(in the rows, 100 means zero)
Known rows, with every step that occurs:
fisa/gelus/fonen/deben: 116, 124, 95, 97, 77, 125, 96, 112, 99, 86, 95, 117, 112, 91, 107, 66, 104, 105, 102, 101, 94, 109, 86, 98, 116, 94, 113, 100, 93, 81, 88, 102, 91, 81, 105, 92, 87, 71, 128, 69, 90, 100, 114
gelus/malek/pumo: 116, 77, 97, 67, 82, 120, 102, 96, 116, 84, 95, 95, 102, 102, 99, 112, 106, 115, 90, 98, 112, 121, 106, 108, 99, 96, 114, 108, 98, 105, 96, 114, 95, 81, 97, 95, 87, 141, 131, 91, 81, 100, 110
fisa/gelus: 105, 102, 105, 105, 73, 121, 105, 103, 98, 88, 93, 98, 112, 93, 90, 101, 101, 92, 93, 81, 82, 122, 90, 98, 128, 97, 106, 87, 96, 88, 96, 109, 93, 101, 102, 103, 90, 95, 100, 92, 85, 99, 115
fikaze/pumo/kila/deben/fonen: 118, 143, 105, 88, 88, 97, 124, 77, 115, 90, 92, 91, 115, 79, 97, 98, 98, 107, 93, 87, 99, 110, 89, 103, 121, 99, 106, 99, 107, 78, 92, 117, 105, 65, 108, 95, 89, 103, 127, 73, 98, 96, 109
fonen/deben: 117, 115, 97, 98, 92, 112, 97, 117, 103, 98, 96, 116, 103, 91, 109, 76, 102, 94, 103, 106, 96, 97, 89, 98, 103, 98, 104, 105, 102, 94, 89, 99, 93, 86, 105, 92, 82, 89, 118, 76, 89, 116, 109
nufu/pumo: 119, 91, 96, 100, 85, 107, 106, 94, 105, 90, 86, 109, 99, 89, 123, 102, 100, 97, 89, 102, 96, 104, 94, 99, 94, 99, 98, 100, 92, 105, 93, 118, 100, 83, 90, 112, 85, 111, 103, 97, 95, 105, 106
gelus/fikaze: 111, 110, 100, 73, 77, 108, 107, 100, 115, 91, 94, 106, 106, 90, 98, 107, 105, 116, 95, 112, 116, 100, 107, 90, 113, 104, 91, 106, 94, 87, 91, 105, 100, 109, 104, 86, 86, 87, 118, 90, 63, 71, 112
gelus/malek/pumo/nufu: 125, 68, 102, 71, 84, 112, 103, 96, 116, 89, 109, 93, 97, 97, 83, 100, 104, 115, 98, 99, 101, 105, 103, 103, 89, 102, 116, 106, 112, 93, 96, 86, 97, 78, 101, 93, 89, 158, 131, 89, 91, 92, 113
deben/fonen: 114, 147, 99, 98, 89, 104, 109, 103, 111, 93, 91, 94, 105, 86, 82, 99, 99, 107, 91, 84, 102, 106, 86, 95, 109, 93, 105, 109, 100, 97, 89, 117, 102, 65, 103, 95, 87, 91, 111, 82, 101, 98, 108
fisa/gelus/fonen: 108, 117, 99, 102, 68, 126, 102, 91, 97, 78, 93, 106, 113, 91, 92, 84, 105, 120, 94, 94, 92, 117, 90, 100, 126, 91, 111, 95, 87, 83, 93, 109, 94, 93, 105, 96, 93, 74, 116, 86, 92, 74, 116
malek/pumo/fisa/deben: 104, 89, 96, 88, 82, 109, 111, 109, 121, 98, 97, 96, 103, 96, 93, 90, 115, 98, 92, 111, 90, 126, 97, 99, 117, 103, 116, 82, 105, 84, 100, 107, 99, 86, 102, 100, 92, 123, 124, 87, 81, 98, 112
gelus/fikaze/pumo/kila: 116, 84, 106, 74, 82, 104, 110, 68, 118, 97, 105, 104, 100, 88, 97, 100, 102, 101, 97, 109, 113, 87, 107, 99, 117, 109, 104, 101, 94, 63, 96, 98, 119, 101, 126, 102, 88, 113, 116, 85, 87, 89, 112
nufu/pumo/fisa: 110, 83, 101, 90, 91, 114, 107, 99, 109, 107, 93, 114, 94, 88, 109, 94, 109, 94, 100, 110, 90, 97, 93, 96, 110, 103, 102, 101, 110, 93, 95, 105, 110, 81, 96, 107, 87, 124, 117, 94, 101, 95, 105
nufu/pumo/kila: 120, 89, 102, 93, 88, 103, 107, 74, 109, 103, 99, 106, 94, 89, 105, 94, 102, 91, 99, 110, 90, 93, 96, 94, 110, 104, 103, 98, 89, 93, 95, 105, 116, 81, 118, 119, 88, 126, 110, 94, 100, 95, 108
kila/deben: 112, 116, 109, 94, 85, 99, 120, 83, 101, 87, 89, 102, 119, 84, 115, 100, 100, 111, 99, 104, 85, 114, 95, 107, 120, 101, 96, 86, 111, 95, 95, 110, 88, 101, 94, 88, 87, 105, 117, 86, 78, 89, 110
fisa/deben/fonen: 111, 148, 94, 102, 82, 100, 115, 108, 119, 88, 90, 87, 110, 88, 82, 95, 103, 105, 86, 90, 98, 122, 86, 97, 114, 95, 112, 95, 93, 89, 93, 119, 99, 65, 104, 97, 90, 88, 114, 77, 89, 99, 111
fonen/deben/fikaze/pumo/fisa/gelus/malek: 110, 83, 101, 72, 70, 131, 107, 102, 118, 87, 92, 101, 112, 90, 100, 103, 106, 107, 96, 99, 101, 124, 105, 111, 134, 103, 115, 101, 93, 72, 95, 101, 98, 91, 105, 95, 88, 109, 125, 67, 76, 95, 117
kila/deben/fonen: 115, 154, 104, 93, 88, 99, 121, 92, 110, 87, 87, 92, 116, 80, 96, 100, 98, 111, 93, 85, 95, 115, 86, 101, 117, 95, 103, 99, 108, 93, 90, 120, 95, 68, 96, 89, 88, 95, 123, 77, 91, 93, 108
kila/deben/fikaze/pumo/malek: 122, 75, 112, 81, 80, 109, 116, 93, 122, 85, 85, 114, 104, 80, 97, 94, 107, 107, 97, 101, 92, 95, 109, 109, 93, 107, 107, 99, 89, 65, 95, 90, 90, 94, 99, 101, 87, 121, 118, 77, 94, 98, 111
fikaze/pumo: 112, 86, 103, 94, 86, 107, 107, 86, 109, 84, 95, 106, 104, 90, 109, 103, 97, 103, 87, 93, 112, 93, 101, 113, 101, 103, 104, 102, 103, 71, 97, 109, 101, 102, 100, 93, 86, 102, 100, 88, 94, 116, 110
fonen/deben/fikaze/pumo/malek: 123, 75, 108, 82, 82, 113, 108, 104, 123, 89, 88, 118, 100, 83, 96, 87, 108, 101, 99, 103, 96, 90, 107, 106, 87, 106, 109, 105, 85, 64, 93, 86, 92, 87, 102, 103, 86, 117, 119, 74, 97, 107, 111
malek/pumo: 115, 87, 99, 80, 89, 113, 101, 99, 112, 91, 95, 99, 99, 101, 96, 103, 104, 104, 91, 92, 102, 112, 99, 101, 92, 95, 109, 104, 109, 107, 95, 115, 94, 84, 97, 98, 87, 134, 121, 99, 92, 109, 108
pumo/malek: 116, 79, 107, 93, 83, 113, 103, 104, 106, 93, 92, 116, 97, 89, 84, 91, 109, 103, 104, 105, 89, 94, 100, 98, 91, 103, 106, 98, 81, 89, 95, 88, 96, 91, 104, 105, 88, 123, 114, 92, 97, 90, 110

Rows:
105, 88, 109, 90, 75, 125, 111, 101, 112, 96, 93, 102, 110, 87, 91, 99, 106, 89, 93, 84, 83, 117, 96, 102, 133, 103, 110, 91, 110, 66, 97, 104, 99, 98, 103, 103, 90, 104, 109, 81, 92, 103, 115 | deben/fikaze/pumo/fisa/gelus
112, 109, 102, 80, 81, 103, 115, 110, 138, 100, 86, 95, 105, 86, 85, 92, 112, 103, 90, 111, 78, 122, 106, 94, 119, 99, 107, 98, 106, 86, 94, 102, 86, 93, 103, 97, 88, 110, 115, 76, 77, 98, 112 | malek/pumo/fisa/deben/fikaze
115, 97, 103, 88, 78, 100, 116, 92, 131, 83, 87, 98, 108, 85, 105, 100, 100, 104, 82, 100, 100, 109, 108, 110, 108, 103, 106, 98, 99, 63, 95, 108, 91, 103, 101, 95, 87, 94, 99, 75, 81, 117, 112 | fisa/deben/fikaze/pumo
107, 91, 107, 90, 76, 127, 108, 108, 113, 97, 93, 106, 110, 87, 96, 92, 106, 86, 95, 85, 83, 117, 94, 102, 133, 103, 112, 93, 111, 64, 95, 102, 97, 93, 104, 102, 89, 101, 114, 74, 91, 109, 114 | fonen/deben/fikaze/pumo/fisa/gelus
121, 129, 103, 87, 87, 105, 105, 116, 125, 100, 86, 109, 105, 83, 97, 82, 102, 100, 97, 107, 82, 103, 101, 94, 110, 96, 100, 114, 105, 92, 86, 97, 82, 92, 104, 91, 81, 86, 111, 68, 84, 110, 109 | fonen/deben/fikaze
108, 72, 101, 67, 89, 123, 103, 101, 116, 104, 99, 105, 97, 97, 91, 102, 113, 106, 100, 107, 102, 109, 102, 102, 112, 102, 114, 107, 115, 93, 97, 104, 107, 80, 100, 96, 89, 145, 136, 89, 93, 92, 109 | gelus/malek/pumo/fisa
125, 75, 104, 80, 88, 107, 103, 98, 112, 94, 109, 96, 95, 95, 82, 94, 104, 107, 98, 95, 95, 98, 98, 98, 85, 101, 112, 104, 120, 94, 96, 86, 96, 80, 101, 95, 89, 152, 125, 93, 98, 98, 111 | malek/pumo/nufu
109, 89, 110, 77, 89, 109, 117, 90, 123, 102, 92, 109, 105, 80, 103, 96, 107, 102, 97, 106, 92, 98, 103, 106, 121, 106, 105, 102, 123, 66, 96, 98, 102, 97, 100, 92, 87, 115, 119, 77, 95, 100, 108 | kila/deben/fikaze/pumo/fisa
114, 111, 101, 88, 79, 102, 118, 108, 136, 100, 83, 98, 105, 82, 95, 91, 111, 101, 89, 115, 76, 119, 104, 94, 120, 100, 104, 96, 100, 86, 93, 103, 89, 93, 100, 102, 88, 102, 109, 75, 78, 96, 111 | nufu/pumo/fisa/deben/fikaze
104, 89, 97, 85, 76, 106, 116, 102, 124, 92, 96, 99, 107, 91, 100, 94, 113, 101, 91, 116, 103, 117, 101, 102, 122, 109, 110, 82, 99, 63, 100, 104, 104, 98, 105, 96, 91, 102, 119, 80, 73, 93, 115 | gelus/fikaze/pumo/fisa/deben
122, 79, 107, 83, 73, 121, 108, 102, 121, 82, 87, 118, 104, 82, 94, 82, 109, 106, 98, 98, 92, 98, 106, 106, 95, 104, 112, 102, 81, 57, 93, 88, 90, 86, 103, 104, 89, 106, 123, 70, 97, 100, 114 | fisa/gelus/fonen/deben/fikaze/pumo/malek
120, 98, 106, 82, 79, 111, 109, 75, 121, 95, 100, 106, 104, 84, 96, 83, 102, 98, 97, 102, 93, 96, 102, 102, 123, 104, 114, 102, 94, 58, 93, 95, 108, 90, 126, 105, 89, 103, 118, 70, 97, 101, 114 | fisa/gelus/fonen/deben/fikaze/pumo/kila
114, 112, 96, 92, 78, 128, 98, 109, 104, 88, 97, 120, 110, 89, 110, 64, 106, 103, 101, 101, 99, 105, 87, 102, 118, 98, 116, 102, 99, 68, 90, 100, 96, 79, 105, 92, 88, 77, 132, 66, 94, 103, 113 | fikaze/pumo/fisa/gelus/fonen/deben
117, 151, 105, 90, 88, 97, 122, 82, 112, 93, 93, 91, 114, 80, 90, 97, 99, 108, 96, 89, 93, 111, 87, 99, 124, 97, 106, 98, 106, 88, 91, 115, 103, 66, 109, 96, 89, 103, 127, 75, 96, 90, 109 | pumo/kila/deben/fonen
118, 92, 109, 83, 87, 101, 111, 70, 123, 100, 101, 102, 98, 85, 92, 94, 100, 97, 96, 105, 95, 89, 106, 102, 116, 106, 106, 104, 98, 68, 95, 96, 111, 97, 125, 106, 87, 115, 107, 81, 97, 103, 111 | deben/fikaze/pumo/kila
103, 83, 105, 88, 78, 129, 105, 107, 105, 98, 96, 101, 106, 95, 87, 99, 109, 88, 96, 82, 82, 123, 92, 97, 128, 99, 112, 89, 113, 85, 98, 108, 99, 88, 101, 105, 92, 123, 120, 91, 91, 99, 114 | malek/pumo/fisa/gelus
116, 100, 112, 85, 84, 97, 123, 61, 108, 90, 96, 101, 116, 81, 116, 98, 98, 105, 100, 105, 90, 104, 99, 110, 125, 107, 102, 85, 108, 74, 98, 105, 101, 100, 109, 96, 88, 117, 123, 81, 84, 94, 111 | fikaze/pumo/kila/deben
120, 124, 101, 76, 79, 119, 105, 115, 128, 96, 86, 111, 107, 84, 94, 75, 109, 107, 97, 104, 81, 113, 100, 93, 119, 93, 110, 113, 107, 82, 86, 99, 83, 81, 103, 93, 86, 90, 130, 63, 88, 100, 112 | malek/pumo/fisa/gelus/fonen/deben/fikaze
103, 88, 98, 95, 80, 106, 114, 102, 120, 94, 97, 99, 106, 92, 99, 89, 111, 97, 91, 113, 95, 117, 97, 106, 121, 107, 113, 80, 101, 68, 101, 104, 103, 95, 105, 98, 91, 107, 113, 82, 82, 102, 113 | fikaze/pumo/fisa/deben
120, 125, 113, 80, 83, 95, 123, 81, 126, 98, 86, 99, 113, 76, 97, 94, 102, 108, 97, 109, 72, 110, 106, 97, 127, 101, 96, 100, 109, 88, 91, 99, 86, 101, 109, 95, 86, 105, 115, 73, 78, 88, 110 | pumo/kila/deben/fikaze
109, 134, 96, 94, 84, 103, 117, 106, 124, 92, 92, 90, 108, 86, 84, 94, 106, 102, 87, 92, 103, 117, 87, 100, 118, 99, 116, 95, 102, 74, 94, 116, 105, 62, 104, 97, 91, 95, 120, 73, 94, 102, 111 | fikaze/pumo/fisa/deben/fonen
109, 82, 105, 70, 67, 127, 115, 90, 117, 83, 90, 96, 117, 87, 101, 113, 106, 113, 94, 98, 97, 130, 107, 113, 140, 104, 112, 95, 96, 73, 97, 104, 96, 99, 102, 93, 90, 115, 125, 70, 72, 84, 117 | kila/deben/fikaze/pumo/fisa/gelus/malek
126, 81, 108, 84, 84, 100, 110, 90, 123, 91, 104, 98, 100, 84, 87, 95, 98, 108, 94, 96, 95, 88, 104, 104, 94, 105, 108, 107, 117, 67, 95, 78, 95, 95, 104, 91, 87, 126, 109, 80, 97, 102, 113 | deben/fikaze/pumo/nufu
112, 85, 103, 77, 71, 114, 111, 89, 116, 78, 93, 103, 111, 88, 110, 112, 100, 106, 86, 91, 121, 104, 107, 107, 113, 106, 102, 98, 97, 56, 95, 111, 102, 110, 101, 92, 87, 90, 110, 83, 73, 98, 115 | fisa/gelus/fikaze/pumo
105, 101, 103, 70, 69, 122, 109, 105, 113, 94, 95, 105, 110, 90, 92, 106, 110, 106, 97, 102, 105, 112, 103, 88, 132, 106, 98, 97, 100, 74, 93, 103, 102, 107, 105, 93, 89, 92, 124, 85, 64, 69, 116 | pumo/fisa/gelus/fikaze
109, 135, 95, 85, 80, 104, 119, 107, 128, 91, 92, 91, 109, 85, 85, 97, 108, 106, 87, 96, 110, 117, 92, 97, 119, 101, 112, 97, 99, 69, 93, 115, 107, 67, 104, 95, 91, 92, 126, 72, 85, 92, 112 | gelus/fikaze/pumo/fisa/deben/fonen
122, 136, 100, 86, 83, 109, 104, 110, 124, 95, 86, 112, 107, 82, 97, 75, 104, 112, 97, 111, 85, 104, 100, 94, 112, 93, 105, 116, 99, 88, 84, 97, 82, 88, 105, 89, 84, 75, 119, 64, 86, 97, 111 | gelus/fonen/deben/fikaze
124, 66, 102, 71, 78, 117, 104, 97, 115, 87, 108, 90, 101, 97, 82, 101, 104, 110, 96, 91, 98, 113, 101, 103, 95, 102, 117, 102, 111, 89, 97, 86, 95, 79, 101, 95, 90, 155, 130, 87, 90, 92, 115 | fisa/gelus/malek/pumo/nufu
